Known rows, with every way that one mark hangs from another
J_228(J_723(J_481(J_388))): [ 13.7  15.2 -36.2   4.0  22.7  13.1 -23.9 -28.3   5.3 -10.2   1.4  15.3
  20.8   0.4   1.7  44.4 -15.5 -15.0 -19.1  11.0  53.8]
J_416(J_243 J_388(J_723) J_430): [-10.4 -37.4  17.8  -7.2  15.9   6.8 -17.5 -32.3 -20.6   8.6  18.7  -5.2
  24.7  58.7  -5.9  20.9 -10.6  27.9  26.2   9.8  29.2]
J_481(J_388(J_430(J_416)) J_723(J_228)): [ 11.2   3.3  12.6  -1.5  -7.2 -30.6   2.6 -13.4 -27.0  -3.9  21.1   7.3
 -24.5 -30.3   1.6 -21.5 -13.2 -18.8 -18.6 -22.9 -21.9]
J_723(J_228 J_481(J_388(J_430))): [-13.2  -4.8   0.9  24.5  30.8  -9.9 -26.1 -12.4  -7.0 -31.4   5.9  -0.5
 -17.7 -40.0 -12.2  26.2  -3.7 -51.2  13.9 -18.6  22.8]
J_416(J_243 J_430(J_388(J_481 J_723(J_228)))): [  5.0 -14.1  20.9 -24.5  38.0 -27.8   6.0  25.0   5.6  20.0  -6.7  -9.0
  13.1   6.7  -1.0   1.8  19.5  -5.5  59.7  -0.8 -30.1]
J_228(J_723(J_481(J_388(J_430(J_416))))): [ -1.4  25.2 -11.2   5.0 -25.1 -22.0 -29.3   4.2  13.4  13.4 -17.1   4.5
  -6.7   1.7  34.7  23.9   0.4   7.7  -0.8 -31.8  42.9]
J_416(J_243): [  8.0  10.9 -10.2  -3.4  15.9  41.9  12.9 -43.2 -23.3 -32.5  37.1  -7.5
  32.9  40.7 -36.9   2.3   7.3  17.6   6.7  40.6  16.3]
J_481(J_388(J_723(J_228))): [-13.8 -13.1  -5.1  21.8  43.2  -2.2  -3.2 -14.9 -22.3 -63.0  15.7  10.6
   4.1  -7.7 -46.2  12.4 -15.2 -68.6 -69.3  23.4  -1.4]
J_723(J_228 J_481(J_388(J_430(J_416)))): [ -7.3  -3.6   1.7  32.8  -7.9 -31.6 -27.7   4.4   1.6  -1.7   0.0  -1.5
 -22.7 -42.1   4.2   9.5   2.2 -49.6  12.7 -38.1  -6.2]
J_416(J_243 J_388 J_430): [ 17.1 -34.8   5.9  -0.5  18.9  10.3  -9.9 -53.1 -35.4  16.5  38.1  -4.8
  23.9  48.1 -17.3  14.1   1.2  46.7  48.2   2.9  33.1]
J_430(J_416): [  6.0  17.6 -22.1  14.0 -31.2   6.4  12.0 -11.5 -11.7  -9.7  18.9  -1.8
  -8.8  14.2 -24.5 -21.0  24.5  16.3 -52.0  24.5  -6.6]
J_416(J_243 J_388(J_481 J_723) J_430): [ -6.8 -31.4  20.3 -21.8  18.5   6.9 -15.0  -1.4   9.1  31.3   8.5 -10.9
  18.7  64.0   7.8  14.5  -8.4  62.9  19.7  -3.2  33.8]
J_723(J_228 J_481(J_388)): [  7.2 -16.6 -25.7  31.2  41.4   0.2 -16.2 -27.3  -6.3 -28.4  17.1   8.8
   2.7 -45.1 -28.1  30.5 -12.4 -71.0  -8.7   6.4   6.6]
J_723(J_228): [ -5.8  15.1 -16.1  23.2  29.0  18.1  17.7 -31.2 -16.9 -54.0   5.2   2.3
 -11.9 -20.3 -47.0 -14.0  28.8 -24.9 -28.0  41.4  -8.1]
J_930(J_228): [-21.3  12.3 -18.0  38.4   8.4  24.5  59.2 -28.9 -33.3 -53.2  -2.6   4.3
   6.4  -9.0 -55.7  -2.7  12.0   4.0 -53.0  49.1   9.0]
J_416(J_243 J_430(J_388(J_481 J_723))): [  8.7 -12.4  15.6 -39.6  17.2 -17.6   3.1  31.0   0.1  31.6   9.0 -13.7
  24.8  46.6   5.1  15.1  12.2  30.3  32.3   4.3   2.3]
J_430(J_388(J_723(J_228 J_481)) J_416(J_243)): [ 11.4 -22.5 -11.8  12.2 -13.6 -14.5 -12.3  29.7  15.6  20.5 -15.4   7.2
  36.1 -37.4  18.3  18.0  -1.0 -79.0  69.5  -2.7 -61.2]
J_388(J_430(J_416(J_243)) J_481(J_723(J_228))): [ 10.3  29.4  25.1 -33.3 -14.7   1.3  15.0   7.2  19.5  24.4  -4.6 -13.0
 -13.5  -6.1  28.1 -43.2   4.5  42.3  55.5 -18.2 -35.2]
J_930(J_228(J_723(J_481(J_388(J_430(J_416)))))): [-23.0  19.4  -9.0  35.0 -24.0 -24.2  10.4   1.4   2.0   4.6 -42.6   7.4
   2.5 -27.9  20.7  15.2  -5.5   0.6   0.6 -28.8  29.8]
J_430(J_388): [ 35.6  -7.1 -26.6  -4.1   4.2   5.6  20.6   0.4 -41.4 -13.0  26.3  10.3
  11.5   4.3 -27.1   8.3  18.2  -8.4 -40.3  28.7   6.0]
J_388(J_430(J_416) J_723(J_228 J_481)): [-51.5  18.9  12.1  22.2 -30.4 -18.4 -20.9  30.8  36.1 -15.0 -48.2 -12.2
 -33.9 -34.0  24.6  -1.8  19.9 -47.0  12.2  -9.6 -18.1]
J_430(J_416(J_243 J_388)): [ 32.9 -25.8 -13.8  11.0 -22.8  23.4  -1.5 -28.7 -24.7  24.3  35.0   7.6
  33.0  39.1 -12.2  -5.1 -10.0  31.4   5.9  -0.8   2.7]
J_930(J_228(J_723)): [-20.9  41.1 -26.2  27.3  11.9  25.9  56.7 -33.3 -17.1 -51.9 -36.6  14.4
  13.9  -8.7 -28.6  -0.7  16.1  24.4 -39.0  50.2  27.9]

Rows
[  7.0   2.5  13.1  -8.8  28.4  -7.7   5.3 -28.8 -34.4 -32.9  25.9   6.3
 -20.0 -27.3 -15.0  -6.0 -18.9 -23.2 -18.3  -4.2   7.7]
J_481(J_388(J_430) J_723(J_228))
[-45.9  11.4  21.4  11.7 -19.5  -5.3 -24.4  11.4  35.3 -10.4 -32.9 -17.1
   3.4 -15.5  26.7   4.6   9.2 -39.9  73.3 -12.8 -26.0]
J_388(J_430(J_416(J_243)) J_723(J_228 J_481))
[ -2.4 -18.3 -19.4  11.9  13.5  -6.2  -8.0  25.7   7.9 -15.1 -23.8  12.7
   4.9 -52.8   0.4  31.7   4.6 -88.4   6.3  19.3 -26.3]
J_430(J_388(J_723(J_228 J_481)))
[ 19.8  -3.2  23.3 -10.4  -1.0 -14.1   0.8 -25.7 -31.6   3.1  36.5  -2.9
   8.3 -12.1   4.2 -18.4 -25.8 -11.7  46.8 -25.9 -28.9]
J_481(J_388(J_430(J_416(J_243))) J_723(J_228))
[  5.6 -22.5   4.2   5.4   0.2  11.4  -5.4  19.5  23.5  23.4 -11.6   8.3
  17.0  16.8   2.1 -17.3 -10.0   7.5   4.8 -14.2 -26.1]
J_430(J_416(J_243 J_388(J_481 J_723(J_228))))
[ 45.0 -15.0 -15.5  -7.0 -16.7   4.6  13.4   6.2  12.0  49.1  -1.9  17.6
 -20.1 -29.1  17.4 -29.5 -13.6  26.4 -24.5 -13.6 -31.5]
J_430(J_416(J_388(J_481(J_723(J_228)))))
[ -3.3  34.7  11.0 -46.5  -6.9  16.4  14.4   8.2   7.9   4.5   0.4 -14.4
 -32.5  17.7  20.6 -16.7   0.4  71.3 -32.2   8.3  34.2]
J_388(J_430 J_481(J_723))
[-30.5   1.2  22.3  20.0  -5.1 -37.7 -10.5  16.8 -13.6 -35.9   1.7   3.3
 -21.4  -5.9 -13.3 -14.2   0.5 -46.4 -49.4 -20.2 -14.2]
J_481(J_388(J_430(J_416) J_723(J_228)))
[ 18.6  23.3 -11.6 -21.8  23.1  21.5  26.9 -10.5  13.5  -8.1  -1.7   0.2
 -22.6 -27.7  -6.3 -23.6   1.2  13.5 -28.7  28.8 -17.7]
J_388(J_481(J_723(J_228)))
[  2.1 -29.1   1.5  20.4  -5.8  11.9  -4.8 -11.4  -5.4  -4.3   0.1  13.2
  27.4   6.3 -11.4  -9.3 -12.0 -25.6  14.1   0.6 -30.5]
J_430(J_416(J_243 J_388(J_723(J_228))))
[ -5.2  34.6  14.8 -33.2  12.2   9.1  16.3   4.7  13.4 -11.1 -14.3 -10.0
 -44.4 -22.3  11.0 -27.1  10.5  32.8  -6.9   3.0   3.5]
J_388(J_430 J_481(J_723(J_228)))
[ 49.1  -9.9 -16.5  -5.1 -27.3  -0.3  16.6   1.6 -34.4  25.3  34.2   8.1
  38.2  20.5 -11.2  -3.3  13.2   0.5  22.2   3.7 -31.5]
J_430(J_388 J_416(J_243))
[ -1.9 -17.2  -5.5  17.6  -9.2  -0.9  -2.6  34.9  26.2  15.9 -23.6  13.4
 -18.9  -4.6   2.4 -19.9  -0.1  -0.2 -56.4  -8.6 -19.7]
J_430(J_416(J_388(J_481 J_723(J_228))))
[-35.4  22.7  28.4 -10.7 -32.8   3.5  -2.0   9.9   0.1 -15.9  -1.4 -18.4
   9.7  53.1   3.6 -12.7  12.9  18.1   8.4   2.9   2.9]
J_388(J_430(J_416(J_243)) J_723)
[ -7.2 -23.8  -6.1  -9.3  -0.3 -32.8 -21.8  21.7   0.7  23.1 -10.1  -6.8
   1.5  -4.5  19.5  43.6  11.8 -31.0  21.0   9.8   7.8]
J_416(J_430(J_388(J_723(J_481))))
[-40.8  13.4  17.5  -4.8 -39.5   4.4 -27.9  18.1  30.9   5.3 -16.8 -23.1
  12.1  25.3  32.8  14.8  -1.0  -3.5  48.5  -7.6   6.0]
J_388(J_430(J_416(J_243)) J_723(J_481))
[ 60.3  -0.7 -17.9 -25.3 -18.6 -20.7  30.1  37.4   0.3  49.9  -3.0  15.2
 -14.1 -48.6  16.6 -30.4   8.3  -1.6  -6.5  -5.6 -65.5]
J_430(J_388(J_481(J_723(J_228))) J_416)
[ -9.9  -5.8  -3.1   6.5   7.6  -5.7 -29.3  -7.8 -11.1 -17.3  21.1  -8.0
  -9.2   0.5  -2.5  36.6 -15.8 -14.4 -17.3 -13.4  54.4]
J_723(J_481(J_388(J_430)))
[ -9.7 -33.6 -17.7  35.6 -20.4  -1.9 -25.7  12.5  25.4  14.8 -30.4  17.4
  -6.7 -37.6  17.6  12.1 -11.7 -59.2  -9.1  -6.6 -21.4]
J_430(J_416(J_388(J_723(J_228 J_481))))
[ -0.8 -11.2  10.1  23.7   1.8 -20.2 -29.3  -9.5   0.8   1.8  14.4  -6.7
  10.9 -22.6   4.4  12.4  -7.9 -40.7  75.7 -41.0 -13.0]
J_723(J_228 J_481(J_388(J_430(J_416(J_243)))))
[-17.1 -10.5  27.4 -31.8   3.5  26.3 -13.0  24.1  12.0   6.5  -4.3  -6.2
  13.2  64.3  13.7   8.6 -19.7  59.8  -5.5 -15.9  51.4]
J_416(J_243 J_388(J_430 J_481 J_723))
[-28.3  21.1  -0.9   2.7  26.6  15.7   8.1  21.2  27.4 -37.8 -23.5  -4.2
 -19.0  -2.3 -24.1 -11.7  16.2 -12.0 -56.9  33.1  -4.8]
J_388(J_481 J_723(J_228))
[ 13.5  33.5  19.9 -48.2 -35.2  10.1  12.3  13.5  15.1  39.9  11.5 -20.5
  -2.8  33.9  36.6 -29.1  -1.2  79.1  29.7 -14.6  -3.3]
J_388(J_430(J_416(J_243)) J_481(J_723))
[-51.3  34.3  24.8  -7.8  17.2   2.0   4.8  33.8  27.8 -43.8 -35.0 -14.1
 -38.9   1.2  -7.4 -19.9  24.3   6.7 -34.7   7.2  12.8]
J_388(J_430 J_481 J_723(J_228))
[ 14.7 -21.2  -1.8  -8.7  11.5  -4.1  -6.5  -6.2  -2.1  37.1  14.8  -5.2
 -20.8  33.7  -2.7   2.9  14.6  75.9 -21.5  -6.6  44.1]
J_416(J_388(J_481) J_430)
[-30.8  30.1  29.7 -27.7 -30.2   1.0  -1.6  41.6  29.7   8.0 -10.3 -23.1
   0.3  58.4  18.8 -20.5  13.2  55.1   0.9 -11.5   8.2]
J_388(J_430(J_416(J_243)) J_481 J_723)
[ 50.9 -21.3  -5.6 -16.2  -7.7  16.9  11.0 -10.6   8.9  53.8   9.6  11.9
  15.0  -8.1  19.6 -26.4 -26.8  33.6  38.2 -16.9 -36.7]
J_430(J_416(J_243 J_388(J_481(J_723(J_228)))))
[ 50.9 -13.8 -18.9 -23.6 -37.3  13.9   7.1   7.8   5.3  65.9  14.5  13.3
 -11.7  10.6  30.8 -18.6 -22.7  61.7 -55.7 -10.3   0.7]
J_430(J_416(J_388(J_481(J_723))))
[ -7.3   8.6 -36.9  35.9  25.4   9.6  19.0 -27.5  -7.9 -23.6 -23.8  21.3
  27.6 -30.8 -10.7  43.5 -22.7 -20.8 -19.0  17.1  41.0]
J_930(J_228(J_723(J_481(J_388))))
